Each row was made from one path, in order. Every step used is in the known rows, and no mark comes twice. Write each row's path.
Known rows:
rado > perav > masusap > kelanol > rebura: [-46 -58  30  14  22 -17 -25  26 -12 -33  34 -17  34  68  27 -29 -14 -14
   5 -36   8 -55 -59  65  -6  -1 -35 -71  -1  -9  31  56 -31 -43   8  14
 -14  -2  50]
sakor > madom > kelanol > rebura > vena > gona: [  1   4  30  19 -27 -10 -46  33  32 -22  15  22   3  24  -5 -15 -55  -8
 -46 -54   8 -67 -15  23 -16 -45 -24 -50 -72  -8   9   9  23 -12  67   3
 -35   8  72]
rebura > vena > masusap > kelanol: [ -7 -10   5   3  18  -7 -29  56  12   5   9 -30  16  33  11   8 -52  -7
  -6 -41  19 -47   4  45 -37 -30  -5 -74 -66   1   5  32 -18 -42   4  28
  25 -13  38]
gona > vena > masusap: [-22  -9  23  -7  15   5 -37  61  39   1  14 -44 -27  16  16   3 -50  -1
 -40 -47   3 -30  -7  12 -33   1  -7 -60 -48  -6  25  24  -6 -47  26  17
  33  -4  35]
subud > gona > vena > masusap > perav: [-22 -22  28   8  10  51 -42  25  15  11  -8 -33 -12  27   3   7 -28 -32
 -18 -80   5 -14 -32  14 -27  -3  -1 -63 -19  12 -21  17 -28 -29  36   7
  24  15  27]
madom > sakor > gona: [-56  16  14  16  -7  17 -18  10  -4 -18  -4 -11 -12   5   6   2 -20 -22
 -14 -23  23 -41 -15  14   0 -25 -19 -78 -34  -3   2  -5  -1 -14  36  23
  28  16  58]
kelanol > rebura > vena > masusap > perav: [-13 -17  33   8  18  18 -61  37  12  -6  23 -20  -6  70 -24 -16 -37   0
 -29 -66  21 -35 -47  29 -16 -26 -33 -73 -20  -5 -21  23  -5 -34  36  34
  18   1  43]
subud > gona: [-47  -4  23  21   3  31 -19  12   3  -4  -8 -29 -20  -6  20   7   3 -25
 -14 -34   7 -18 -12  38 -24 -15  -2 -39 -15  -9   2  13  -9  -4  29   6
 -12  14  33]
sakor > gona > subud > madom > kelanol > rebura: [-44  13   7  29 -60 -22   2  32   0 -14   0  32   2   0 -14 -17 -35  12
 -60 -62 -18 -83 -68  62   2   0 -58 -45 -13   6  43 -23  31 -36  54  70
  -9  23  83]
subud > madom > kelanol: [-42  15  25   9 -35  -6  -1  31  20  -3  -1 -12  10  -1  15  -3 -36   9
 -23 -17  -4 -49 -36  41 -17 -29  -4 -39   0 -10  27 -12   6  -5  18   2
  23  20  42]
rado > perav > masusap > vena > rebura: [-52 -47  31 -16   2  12 -33  25  29 -71  25 -49   6  36  31 -33 -20 -16
   3 -18  -6 -56 -44  30 -14   4 -10 -76 -41  -5  20  65 -67  -6  25  17
  19  14  50]
lobed > subud > gona > sakor > madom > kelanol: [-51  20  25  33 -49 -34 -33  21  47  33  -4  14 -16  -3   0  15  -7  13
   9 -75  18 -76 -21  39 -19  -9  -8 -29 -53  32 -20 -23 -16 -47  58 -53
  -7   8  60]
perav > masusap > kelanol: [-52 -19  28   0  16 -10  -2  29   9 -11  13 -36  18  45  34  -4 -14 -23
  12 -20   7 -43 -21  52 -16  -8 -12 -52 -35   7  30  39 -31 -27  -9  20
  11 -13  18]
kelanol > masusap: [-56   6  20   8  11  32 -27  41  46 -10   8 -43 -16  21   4   9 -24   3
 -20 -45  15 -38 -17  19 -26  -5 -18 -45 -24  -4  24  19  -5 -20  34  21
  11   6  19]
rebura > vena > gona > subud > madom: [ 13   6  43   9  -6  36 -23  36  12 -24  32   8 -21  17 -17   4 -68 -25
 -79 -15  14 -84 -14  33 -32  -8 -48 -51 -50 -25  20   5  24  -8  45  40
  11  13  48]
rebura > vena > masusap: [ -7  -6  20  -2  18   3 -44  50  33  -2  18 -32 -23  29   8   6 -55   5
 -24 -35  20 -39   0  18 -34 -25 -18 -60 -67 -15  11  28  -9 -32  18  26
  35  -3  32]
gona > subud: [-44   9  23  -6   6   2 -30  34  12   0  25 -35 -18   3   3  -7 -33  -7
 -40 -25  19 -55 -11  39 -22  22 -26 -34 -26 -20  24   7  20 -52  34  36
  25   1  52]
vena > masusap > perav > rado: [-44  -2   7  11  22  25 -30  41   1 -24 -18 -30  -1  69 -14   8 -44 -29
  -3 -45   2 -45 -32   6 -20  -2  12 -57 -21  -4  -9  22 -25 -16  14   2
  67  15  21]
madom > kelanol > rebura > vena: [-13   1  31   6 -25 -30 -47  32  26   0  16 -20  23   6  16 -12 -19   7
 -13 -37   9 -47 -25  47  -8 -50 -40 -54 -23  -9   8  -7  19 -32  43  32
 -21   2  70]
rebura > vena: [-10   7  37  -2  11   8 -40  37  33  -1  28 -34  -9  17  12   2 -32 -11
 -24  -5  16 -39  11  20 -20 -32 -33 -56 -40 -22  -9  14   6 -19  32  18
  15  -1  34]
sakor > madom: [-44  18  24   8  14   6 -23  37  40  -7  13 -12 -30  33   8 -14 -43   8
 -40 -25   3 -44   8  20 -21  -6  -6 -30 -56 -14   4  17  -1 -22  38 -27
  22   7  29]
madom > sakor: [-54   6  21   2   9  11 -34  21   2 -10   8 -33 -14   9  13  -4 -18 -11
  -9 -11  36 -27 -10  21 -14 -29  -7 -65 -21 -16  12  -5   3 -23  25   4
  43  15  51]
sakor > gona: [-48  22  21  15  -1  17  -6  22  16 -20   5 -17 -11   1   9   9 -22 -17
 -34 -22  -1 -47 -12  19  -8  -9 -23 -55 -27  -6   7  21   2  -5  31  22
   1   8  41]
vena > masusap > kelanol: [-41  -9  -4  11  21  -2 -11  49   0   2  -1 -37   9  24  12   2 -43  -6
 -11 -47  12 -42 -20  47 -35  -9  17 -57 -43   5  30  33 -22 -38  -2  18
  22 -14  40]
rado > perav > masusap: [-40 -37  43  -8  27   7 -30  15  19 -36  37 -31  -6  47  31 -10 -25 -17
   8 -14  20 -52 -38  17 -10   1 -24 -50 -19 -29  22  56 -27 -27   8  -6
  28   7  29]
kelanol > rebura > vena > masusap: [-13 -17  20  11  12 -13 -55  57  20 -12  24 -20 -25  43   2 -12 -38  10
 -38 -56  16 -35 -25  39 -22 -24 -34 -66 -53 -13  18  27  -1 -40  30  42
   9  -1  45]
vena > rebura: [-64   3  28  -1   9   9 -33  29  28 -41   8 -42  -5   6   7  -7 -18   4
 -41  -3   2 -36 -19  42 -18  -7  -5 -51 -24 -11  30  27 -19   1  28  21
  -2   6  49]
gona > vena > rebura: [-42  -2  39 -11   0   8 -47  53  47 -34  19 -48   6   3  19  -8 -33   2
 -58  -3 -15 -33  -4  34 -21  -3 -19 -69 -35  -7  26  20 -13 -18  41  20
  -9   1  49]
subud > gona > sakor > madom > kelanol: [-63   8  17  26 -49 -14 -42  33  44  21 -12  -3 -19  -2  16  -6   4  -6
  13 -82  -6 -48 -10  47 -18 -18   7 -25 -55  20  -9 -12   2 -16  47 -27
 -18   8  49]
vena > gona > subud > lobed: [-34  10   6  17  -2  49 -54  33 -11 -16  16 -27  -5   8 -30  22 -34 -25
 -66 -50  22 -64 -36  24 -28  40 -29 -43 -36 -15  40   5  17 -29  53  27
  12  10  91]
subud > lobed: [-55  16  10  14   9  24 -49  38   4  -4   6 -45   2  19  -6  17 -14   5
 -29 -34  12 -33 -20  26 -17  10 -21 -50 -14 -16  19   5  -7 -17  36  -8
  28  10  64]
masusap > kelanol > rebura > vena: [-18 -12  20  18   7 -16 -37  47  -2  -2  23 -21  33  31   7 -20 -21  -8
 -26 -25   3 -46  -7  70 -20 -40 -43 -77 -29  -3  -2  18   3 -31  28  29
 -31 -12  54]
subud > gona > vena > masusap > perav > rado: [-20 -21   4  19   9  42 -38  40   0 -14 -29 -23   1  50   0  11 -31 -51
  -8 -78 -14 -25 -19   4 -28  -4   4 -69 -32  13 -24  16 -35 -21  34   3
  42  23  21]
lobed > subud: [-36  19  37  10  12  -5 -12  11  24   3  24 -25 -14  13   0  19 -31  14
 -33  -6  36 -60 -22  24 -22  -3 -25 -43 -14  -8   2  11 -17 -47  28 -21
  22   0  45]

Which path is each row?
[ -31  -11  -11   16   -1    1  -17   46   -5    0  -11  -11   16   16
   12   11  -51  -23  -20  -60    7  -50  -13   22  -20  -21   -7 -111
  -65   27   17    7  -20  -54   25   34   34   -2   66] : madom > sakor > gona > vena > masusap > kelanol
[-51  15   6   8 -12  14 -23  18 -10 -10   6  -3 -16  -3  -9   1 -29 -24
 -25 -32  27 -66 -20  18  -6   4 -37 -66 -43   1  14 -15  18 -52  46  55
  43  16  74] : madom > sakor > gona > subud
[  6   5  49   7   6  32 -38  30  23 -30  29 -29  -9  13   4   9 -42 -38
 -47 -12  24 -49   6  13 -28 -32 -21 -59 -48 -25   0  28  14   9  37  14
 -16  -2  44] : rebura > vena > gona
[-28 -17  -5  29  -5 -13 -13  65   0  -9   2  -4  14  24   6  -9 -42 -11
 -49 -77 -22 -46 -33  52 -17  -8 -27 -94 -54  28  30  26  -6 -50  35  53
 -26 -11  65] : sakor > gona > vena > masusap > kelanol > rebura
[-23 -32  37   8  11 -24 -31  40   9 -15  25 -16  29  63  26 -18 -20 -18
  -1 -30   4 -50 -21  66 -11 -37 -58 -69 -48   6  21  35 -19 -36  12  46
 -15 -15  30] : perav > masusap > kelanol > rebura > vena
[-42 -44  29   0  27  -2 -15  20  -2 -26  31 -31  31  52  37 -10 -25 -24
  22 -17  16 -63 -39  45 -16  -2 -16 -64 -12 -15  21  59 -39 -36  -6  -7
  15  -4  32] : rado > perav > masusap > kelanol
[-49  -1  29  20 -34  48 -45  70  48 -26  15 -59 -24   5  -8   0 -16 -39
 -27 -82   5 -58 -25  28 -34  -2  -6 -69 -54  27  12  30  -6  17  54  17
 -19  -2  43] : kelanol > masusap > vena > gona > sakor
[ -5  -4  16  22  -5  31 -83  51 -10 -17  30  -7   4  28 -37   5 -35 -14
 -77 -63  21 -72 -39  38 -19  15 -70 -62 -51 -15  27   0  25 -35  79  53
 -12   7 103] : kelanol > rebura > vena > gona > subud > lobed
[-15 -10  58  28 -12   7 -78  60  24 -22  45 -21 -20  27  -8 -15  -8 -30
 -57 -47   9 -58 -18  48 -18 -27 -48 -73 -40  -7   6  19  30   4  55  24
 -60  -7  60] : kelanol > rebura > vena > gona > sakor
[-10 -56  35   7  23 -20 -41  33   1 -29  46 -12  39  74  26 -27 -23 -16
   7 -25  13 -66 -39  60 -10 -27 -59 -85 -29 -12  10  52 -28 -42  16  23
 -12  -5  47] : rado > perav > masusap > kelanol > rebura > vena
[-44  20  13   6  -9  11 -14  27   8 -12  11 -10 -17  -3  -2   2 -29 -17
 -45 -38   4 -67 -14  28 -11  21 -38 -45 -38  -6  18   7  18 -43  43  56
   9   3  62] : sakor > gona > subud
[ -44   -7   50   11  -21   14  -36   53   47  -33   24  -25  -45   50
   12  -20  -23  -47  -19  -63   -7  -70   -7   19  -29    4   -8  -49
 -104   24   10   45  -23    9   40   -4    6   -1   29] : perav > masusap > vena > gona > sakor > madom
[-34 -37  35 -12   0  13 -21  25  22 -39  32 -49  -1  38  40 -25 -23 -25
  16 -28  10 -48 -32  23 -21   1 -16 -68 -27 -12   2  57 -45 -22  18   1
  43   9  35] : rado > perav > masusap > vena
[-29 -12  47   1  -8  31 -13  20  20 -49  16 -46 -19  25  26  -6 -23 -53
 -17 -34   6 -45 -24  11 -29 -10  -3 -57 -58   6  26  53 -29  14  22  28
  10   4  32] : perav > masusap > vena > gona
[-54   8  11  14  10  52 -31  48  25 -25 -14 -36  17  70 -20  12 -30 -28
   3 -49   0 -54 -29   9 -16  -6 -20 -57  -7   6 -11  14 -21  -5  33   4
  41  22   7] : kelanol > masusap > perav > rado
[-32  14  22  10  -6  16 -30  32  12 -12   7 -11  -4  -2  16   2 -31 -28
 -32 -21   4 -40   3   4  -6 -25 -34 -93 -42   5  -1  -9   3 -31  46  19
  28  10  62] : madom > sakor > gona > vena
[-34  26  44  19   0   0   3  22  19  -3  22   4 -23  20  -8  19 -43  24
 -56   2  20 -73 -36  38 -23 -11 -31 -42  -5 -11  16  -3 -18 -27  24 -33
  35  14  32] : lobed > subud > madom
[  5  -6  39  23 -13  23 -37  44  -1 -33  40  21 -16  31 -27 -18 -55 -15
 -97 -33   8 -80 -36  53 -25 -10 -66 -56 -39 -18  30   2  34 -16  57  56
 -20  16  61] : kelanol > rebura > vena > gona > subud > madom
[-16 -40  34  -9  -7  33 -29  22   3 -56  39 -37  -7  31  12 -21 -47 -55
 -20 -46  21 -85 -44  18 -28  31 -24 -64 -51 -10  23  60 -22 -30  35  37
  25  10  65] : rado > perav > masusap > vena > gona > subud
[-63 -16  35 -14 -11   5 -22  30  43 -56   4 -50  -6  28  31 -25 -12 -15
  -7 -18 -10 -42 -26  34 -17  -4  -6 -59 -60  16  33  48 -53   5  22  43
  16   7  36] : perav > masusap > vena > rebura
[ 11   9  35   5 -40  11 -25  32  21 -17  18  10   6  -5 -12   6 -68 -18
 -51 -32  12 -97 -27  37 -29 -22 -36 -45 -47 -16  22 -15  34 -14  43  43
   6  18  70] : rebura > vena > gona > subud > madom > kelanol
[-67  -1   7   1 -18  37 -30  55  54 -45  -8 -60  -1  12   2 -14 -23   3
 -22 -49 -11 -46 -23  36 -28  -5  -8 -69 -48  21  29  31 -42   5  48  40
   4  11  41] : kelanol > masusap > vena > rebura
[-30   5  14  19 -34  64  -7  55  24 -36  10 -20 -25  13 -21  -4 -59 -25
 -71 -70   1 -83 -36  37 -43  15 -29 -54 -51  13  39  11  -4  -1  55  48
  17  24  44] : kelanol > masusap > vena > gona > subud > madom
[-53  17  36  38 -11 -13 -37  30  39  25  14   8 -44  19  -9  12  -6   3
 -21 -58  22 -71  -6  40 -25   2 -24 -30 -58  22 -25   0 -26 -41  59 -54
   1   3  41] : lobed > subud > gona > sakor > madom
[-36  -7  16   6 -20  42 -42  35  -3 -33  16 -41  -7  28  -9   7 -29 -40
 -33 -67   9 -70 -42  19 -27  42 -25 -54 -71  11  39  26 -24 -20  48  48
  36   6  80] : perav > masusap > vena > gona > subud > lobed
[-18  11  17   8 -63  20   0  32   4 -23   2 -15   3 -22   0  -9 -56 -31
 -49 -52  -1 -87 -44  43 -33  -4   2 -50 -38   7  27 -10  11  -7  45  36
  17  23  78] : masusap > vena > gona > subud > madom > kelanol
[-10 -19  12  17  16   9 -59  56   2 -26  -4  -9   9  85 -20 -12 -45 -20
 -14 -61   4 -53 -34  23 -14 -26 -29 -75 -37  -4 -21  22 -15 -27  32  31
  39  14  36] : kelanol > rebura > vena > masusap > perav > rado
[-42   3  44  17 -30  27 -44  53  23 -21  25 -60 -23  -1   8  -9  -9 -49
 -35 -47   1 -49 -12  35 -31  -7   2 -68 -45  11  -8  29   6  16  42   2
 -18  -4  57] : masusap > vena > gona > sakor
[-18  -5  39  11   2  -6 -52  41  21 -10  32 -23  -5  31   7 -17 -20   0
 -40 -23   9 -36 -10  47 -14 -34 -55 -61 -31 -18  -4  13  13 -25  41  30
 -15   1  49] : kelanol > rebura > vena
[-25 -39  -5  36  -5  -1 -30  52  -8   6  -8 -13  13  16  17 -13 -16 -19
 -33 -92 -13 -19 -29  68 -31 -11 -10 -76 -40  23  27  22 -23 -51  30  35
 -32  -2  50] : subud > gona > vena > masusap > kelanol > rebura
[-64   4  25  31 -10  12 -47  45  33  12   5  -6 -45  19   9 -10   2 -13
 -17 -63  -4 -39   9  43 -22  -7  -7 -31 -60   8 -17   5  -4  -9  48 -29
 -15   8  29] : subud > gona > sakor > madom
[-11   3  35  19 -40 -22 -27  38  22  -9  12   8  14  14   6 -18 -36  18
 -37 -33  -4 -58 -39  58 -13 -54 -47 -58 -12  -8  14 -20  21 -15  39  21
  -7  18  55] : subud > madom > kelanol > rebura > vena
[-51  19  -6  14 -20  18 -29  48  48 -16 -33   0  27  68 -23   6 -50  -9
  20 -80  -8 -74 -25  -1 -14 -16  -3 -39 -39  18 -13  -3 -16 -21  47 -23
  49  26  23] : sakor > madom > kelanol > masusap > perav > rado
[ -9  12  43  12 -39 -16 -59  59  58  -3  24  -4 -10  14  -3  -1 -42 -22
 -20 -53  10 -87   3  21 -24 -36 -16 -47 -87   4  -8   1  29  -5  57 -22
 -22  -4  62] : rebura > vena > gona > sakor > madom > kelanol
[-51  18  18  28 -18  27   1  17  -9 -23  -8  19 -20  12  -4   1 -33 -13
 -41 -16   8 -51 -30  22  -1 -33 -28 -78 -23  -2  18 -17  -4   8  29  15
  44  34  48] : subud > madom > sakor > gona
[-12  -8  35  14   5  33 -34   8  22  18   1 -12 -14  31 -17  26 -38  -8
 -26 -75  26 -44 -43  11 -32   2 -13 -62 -15  23 -30  10 -49 -54  44 -21
  29   8  41] : lobed > subud > gona > vena > masusap > perav
[-22 -28  -3  18   0  10 -19  49   3  11 -15 -31  12   5  25   8 -30 -27
 -15 -75  -5 -23  -9  47 -41 -12  12 -69 -52  22  15  25 -33 -43  19  16
   0  -5  38] : subud > gona > vena > masusap > kelanol
[-32  13   3  12 -28  52 -47  40  -7 -21  10 -45  -5  -3 -21   7 -33 -34
 -55 -61  11 -67 -32  28 -32  33 -21 -62 -52   4  20   9  -2 -20  61  32
  29  12 100] : masusap > vena > gona > subud > lobed
[-54  14   2   7   2  22 -54  43  -1   9  14 -39  -2  13 -15  13 -27   5
 -41 -43  13 -56 -27  35 -20  41 -40 -39 -24 -13  28  -8  11 -55  49  25
  44   5  80] : gona > subud > lobed
[-25   3  29   5   2  30 -27  25   5 -24  25 -25 -17  -2  -9   3 -43 -36
 -60 -31  23 -61 -20  29 -32  19 -16 -39 -34 -19  34  21  24 -23  42  36
  -2   2  62] : vena > gona > subud
[-47  15  44  22  -1  14 -48  54  41 -14  25 -12 -39  27  -8  -8 -29 -25
 -53 -49   7 -68   2  21 -26   0   0 -43 -69  -4   7  23  17   7  47 -29
 -22  -3  43] : vena > gona > sakor > madom
[-40  22  25  22 -38  -7   5  30  54   4   0   8   6  13 -12  29 -51  42
 -21 -47  20 -93 -57  34 -23 -19 -27 -40  -6  14  33 -21 -19 -36  36 -15
  30  20  35] : lobed > subud > madom > kelanol > masusap
[ -9  -5  32  -8  23  35 -51  32  25   1  16 -33  -6  59 -15   4 -49 -10
  -8 -46  29 -46 -20   8 -24 -23 -14 -65 -32 -10 -28  27 -16 -26  23  13
  51   1  30] : rebura > vena > masusap > perav
[-49  10   4   1 -50   8 -17  49  52 -10 -16 -58  14  -9  18  -4 -23   0
  17 -74   2 -45 -27  28 -25 -23   4 -52 -33  20  14   6 -13 -21  40  23
  20  11  48] : madom > kelanol > masusap > vena
[-63  15  36  13  -1  -9 -47  64  48   9  25 -23 -37  31   5 -20 -19   5
 -28 -42  -1 -53  10  36 -17   2 -16 -36 -58  -1  -4  12  12 -21  38 -28
  11  -3  34] : gona > sakor > madom
[  0 -15  30  28   6  13 -34  36 -12 -24  27 -10  33  25   1  -9 -29 -36
 -48 -36  12 -57 -15  54 -22 -39 -31 -80 -37  -2   8  30  12  -7  36  28
 -57  -8  62] : masusap > kelanol > rebura > vena > gona
[-43  36  27  37 -16   7  10  -3   2 -10   5  32 -22  13 -23  23 -46   7
 -45  -9  35 -83 -42  18  -3 -27 -40 -77 -24   5   6 -23 -24 -22  39 -13
  52  31  57] : lobed > subud > madom > sakor > gona
